Each row was made from one path, in order. Every step used is in the known rows, and no mark comes twice. Write each row's path.
Known rows
lezeri puga rulo sola diba: [ 1.48  0.50 -2.41  0.03  0.15 -1.42 -0.11  1.57  0.52 -0.56  0.16  1.34
  2.43 -2.22 -1.79 -2.45 -2.68  2.04 -2.72  1.21]
lezeri puga gipo sola muta: [ 1.77 -1.58  1.87  2.46 -0.47 -1.67  0.25  0.40  0.84  1.05 -1.98  0.24
  0.22 -1.32 -2.57 -1.03  0.93 -0.28 -4.24  2.58]
diba rulo: [ 0.20  1.57  0.66 -1.60 -0.51  0.33  0.34  0.43  1.46  1.38  0.41  1.12
  0.37  0.42  0.41  1.34  1.15 -0.31 -0.15  0.23]
gipo sola diba: [-0.79  1.25 -0.13  1.59  0.35 -0.30  1.88 -0.31 -1.60  0.00  1.43  0.92
  0.34  0.29 -1.63 -0.70 -0.16  2.38 -2.13  0.88]
rulo gipo sola muta: [-0.64  1.13  0.70  3.99 -0.72 -1.47  1.98  1.04  0.42  1.10  0.57  1.79
 -1.32 -0.81  1.27  0.10  0.38  2.33 -3.03  2.63]
gipo rulo sola: [ 0.46 -0.59 -1.03  0.28  0.71 -0.24  1.30  1.07  0.01 -1.87  1.67  2.23
 -0.28 -0.17  0.73 -0.88 -1.37  0.92  1.19 -0.81]
sola diba: [-0.32  1.40 -0.79  0.31  0.37 -0.23  0.43 -0.73 -1.63 -0.20  0.37 -0.26
  1.82 -1.14 -0.89 -0.41 -0.67  0.96 -1.10  0.55]
gipo rulo sola diba puga lezeri: [ 1.26  2.81 -0.95  0.03  0.35  0.05  2.23  0.34 -0.73  1.50  2.22  2.57
  1.12 -0.20 -0.14 -2.04 -1.56  1.09  0.33  0.84]
puga lezeri: [ 0.49  0.03  0.26  0.11  0.01  0.01 -0.09  0.00  1.13  1.12  0.20 -0.41
 -0.04  0.72 -0.43 -0.28  0.23 -1.23 -0.24  0.13]
diba rulo sola: [ 0.39  0.90 -0.38 -1.51 -0.53 -0.50  0.30  1.55  2.55  1.40  1.66  2.66
 -0.07 -0.77  1.56  0.43 -0.95  1.38  0.39  0.55]
gipo rulo sola muta: [ 0.69 -1.23 -0.47  1.50  0.78 -1.22  1.93  1.38 -1.41 -1.22  0.83  1.70
  0.10 -1.39  1.90 -0.11 -1.22  1.53  0.56  0.71]
lezeri puga: [ 1.38 -1.45  0.24 -0.31  0.09 -0.48 -0.89 -0.39  0.61 -0.62 -1.41 -0.22
  0.33 -1.25 -1.59 -1.27 -0.07 -0.61 -1.08  1.19]
sola diba puga: [ 0.29  3.24 -0.34 -0.44 -0.34  0.43  0.87 -0.55 -1.78  2.17  0.27  0.42
  1.76 -0.57 -0.49 -0.48 -0.56  1.78 -0.73  1.34]
gipo rulo: [ 0.39  0.13 -0.09  0.01  0.81  0.56  1.34 -0.14 -1.03 -2.04  0.37  0.87
  0.25  1.18 -0.30 -0.30  0.86 -0.52  0.66 -0.96]
puga gipo: [ 0.50  0.26  0.23  0.46 -0.55 -0.38 -0.56 -0.07  1.61  0.77 -0.81  0.01
  0.78 -0.07 -1.40 -0.60  0.34 -1.63 -1.53 -0.29]
rulo gipo sola diba: [-1.23  3.18 -0.69  3.14 -0.50 -0.74  2.03  0.26  0.18  0.22  1.76  2.02
  0.01 -0.59 -0.87 -1.28 -0.02  2.64 -3.25  1.88]
gipo sola: [-0.32 -0.24  0.59  1.26 -0.04 -0.02  1.21  0.47 -0.02  0.13  0.92  0.98
 -1.30  1.41 -0.71 -0.17  0.61  1.28 -0.89  0.44]
lezeri puga rulo: [ 1.64 -0.43 -0.35 -0.55 -0.09 -0.40 -0.78  1.14  1.05 -0.70 -1.53  0.15
  0.95  0.48 -2.02 -1.19 -0.02 -0.76 -2.32  0.32]
rulo sola: [ 0.25 -0.53 -0.88  0.25 -0.12 -0.75  0.14  1.33  0.99  0.15  1.30  1.41
 -0.55 -1.36  1.10 -0.76 -2.05  1.56  0.69  0.33]

Write each row's path
[ 1.10  2.28 -1.24 -0.85 -0.71 -0.26  0.57  2.79  1.29  2.64  1.19  2.71
 -0.21  0.90  0.95 -1.02 -2.00  2.09 -0.21  0.36]	diba puga rulo sola
[ 1.19  2.11  0.91 -0.34 -1.35  0.18 -0.36  0.09  1.31  3.12 -0.72  0.79
  0.74  0.42 -1.11 -0.82  0.48 -1.07 -1.16  0.33]	diba puga gipo
[ 0.82  0.97 -1.55  1.14  0.44 -0.85  1.38  0.12 -0.07 -1.43  1.46  2.04
  2.20 -1.35 -1.63 -2.06 -1.31  0.31 -1.32 -0.36]	puga gipo rulo sola diba
[ 1.27  1.49 -1.31  1.13 -0.79 -0.86 -0.52  1.65  3.05 -0.27 -1.27  1.18
  0.55 -0.60 -1.43 -1.62 -0.24 -0.53 -3.61  1.33]	lezeri puga rulo gipo
[-0.47  3.18  0.76  1.27 -1.13 -0.15  1.78  1.43  3.43  1.71  1.65  3.41
 -1.30  0.82  0.31  0.58  1.45  1.15 -2.55  1.62]	diba rulo gipo sola
[-0.31  2.82 -0.78  2.80 -1.00 -0.59  1.64  2.48  2.47  0.52  1.31  2.62
 -1.27  1.99 -0.40 -0.62  0.24  1.18 -3.41  0.45]	puga rulo gipo sola
[ 0.87  3.32  0.08  0.04 -0.95  0.02  0.12 -0.67 -0.29  2.86 -0.35  0.48
  2.31 -0.59 -1.98 -1.08 -0.20  0.10 -2.18  0.95]	sola diba puga gipo
[ 1.05  1.26 -0.45  2.41 -0.73 -1.05  0.72  2.09  3.01 -0.12 -0.32  2.44
 -0.62  0.80 -2.16 -1.96  0.25  0.76 -4.57  1.53]	lezeri puga rulo gipo sola
[-0.45  4.71 -1.05  0.41 -0.80 -0.45  1.08  0.13  1.92  1.68  1.28  2.04
  1.72 -1.64  0.27  0.39  0.36  1.21 -2.49  1.67]	sola diba rulo gipo
[-0.69  1.75  0.08  3.00 -0.71 -0.62  1.49  1.01  1.94  0.32  1.31  2.10
 -1.71  0.39  0.07 -0.64  0.25  1.59 -2.20  1.37]	rulo gipo sola
[-0.05  3.09  0.33  0.82 -0.35  0.39  2.13 -0.11 -1.87  2.08  1.27  1.87
  0.25  0.80 -1.25 -0.86 -0.10  3.04 -1.50  1.72]	gipo sola diba puga
[ 1.17  0.39  0.70  1.78 -0.24 -0.95  0.23 -0.61  0.52 -0.03 -0.94  0.52
  1.65 -1.18 -4.53 -2.51  0.42  0.16 -4.56  1.86]	lezeri puga gipo sola diba
[ 2.52 -1.60 -0.38  0.47  0.17 -1.08 -0.24  0.76  2.02 -1.85 -0.61  1.96
  0.94 -1.28 -2.38 -2.91 -0.81 -1.37 -1.40  0.16]	lezeri puga gipo rulo sola
[ 1.31  1.65  1.18  0.09 -0.61 -0.67  0.32 -0.18  2.06  1.39 -0.42  1.76
  2.15 -0.89 -4.23 -1.11  1.46 -0.11 -4.90  1.80]	lezeri puga gipo sola diba rulo
[ 1.09  2.78 -0.43 -0.96 -0.85  0.57  0.37  1.60  0.36  2.34 -0.07  1.13
  0.41  2.05 -0.10 -0.15  0.01  0.44 -0.78  0.06]	diba puga rulo
[-0.32  2.67  0.43 -0.04 -0.25  0.02  2.01  0.20 -0.17  1.43  1.79  2.08
  0.79  0.65 -1.24  0.61  1.01  2.08 -2.40  1.13]	gipo sola diba rulo
[ 0.52  2.86 -1.24  2.55 -0.48 -1.16  1.27  1.55  1.54 -0.44  0.09  2.05
  1.13 -0.41 -2.96 -2.55 -0.36  1.71 -5.59  2.22]	lezeri puga rulo gipo sola diba
[ 0.77  2.09  1.50  0.95 -1.25  0.19  0.79  0.57  1.23  3.04  0.34  2.03
 -0.60  1.76 -1.95 -0.73  0.95  0.27 -2.28  0.86]	diba puga gipo sola
[-0.09  2.77 -0.10 -1.33 -0.10 -0.05  0.84 -0.17 -0.02  1.16  0.90  1.03
  2.00 -0.67 -0.53  0.90  0.51  0.90 -1.35  0.61]	sola diba rulo
[ 1.01  0.20  0.10  0.57  0.04  0.23  0.62 -0.13  0.49 -1.30 -0.29  0.84
  0.90  1.04 -1.79 -0.73  1.13 -2.41 -0.81 -1.34]	puga gipo rulo
[ 0.20  0.21  1.01  1.66 -0.64 -0.46  0.57  0.36  1.53  0.60  0.21  1.25
 -0.52  1.33 -2.19 -0.82  0.91 -0.41 -2.45  0.11]	puga gipo sola
[ 1.99 -1.01  0.79  0.09 -0.47 -0.77 -1.51 -0.29  2.26  0.12 -2.16 -0.52
  1.15 -1.30 -3.06 -1.67  0.40 -2.24 -2.58  0.84]	lezeri puga gipo
[ 0.12  5.20 -0.20  2.51 -1.06 -0.20  2.33  0.27  1.12  3.76  1.97  2.44
 -0.23  0.31 -1.07 -1.38  0.20  1.93 -3.33  2.70]	rulo gipo sola diba puga lezeri
[ 0.29 -1.33 -0.37  1.36  0.03 -1.78  0.68  1.44 -0.23  0.95  0.66  0.90
 -0.22 -2.33  2.44  0.08 -2.11  2.37 -0.09  1.74]	rulo sola muta
[-0.14  3.33 -0.12  0.09 -1.18 -0.16  0.46  0.84  3.27  1.67  0.84  2.19
 -0.12 -0.47  1.14  0.89  0.92  0.18 -1.54  1.21]	diba rulo gipo
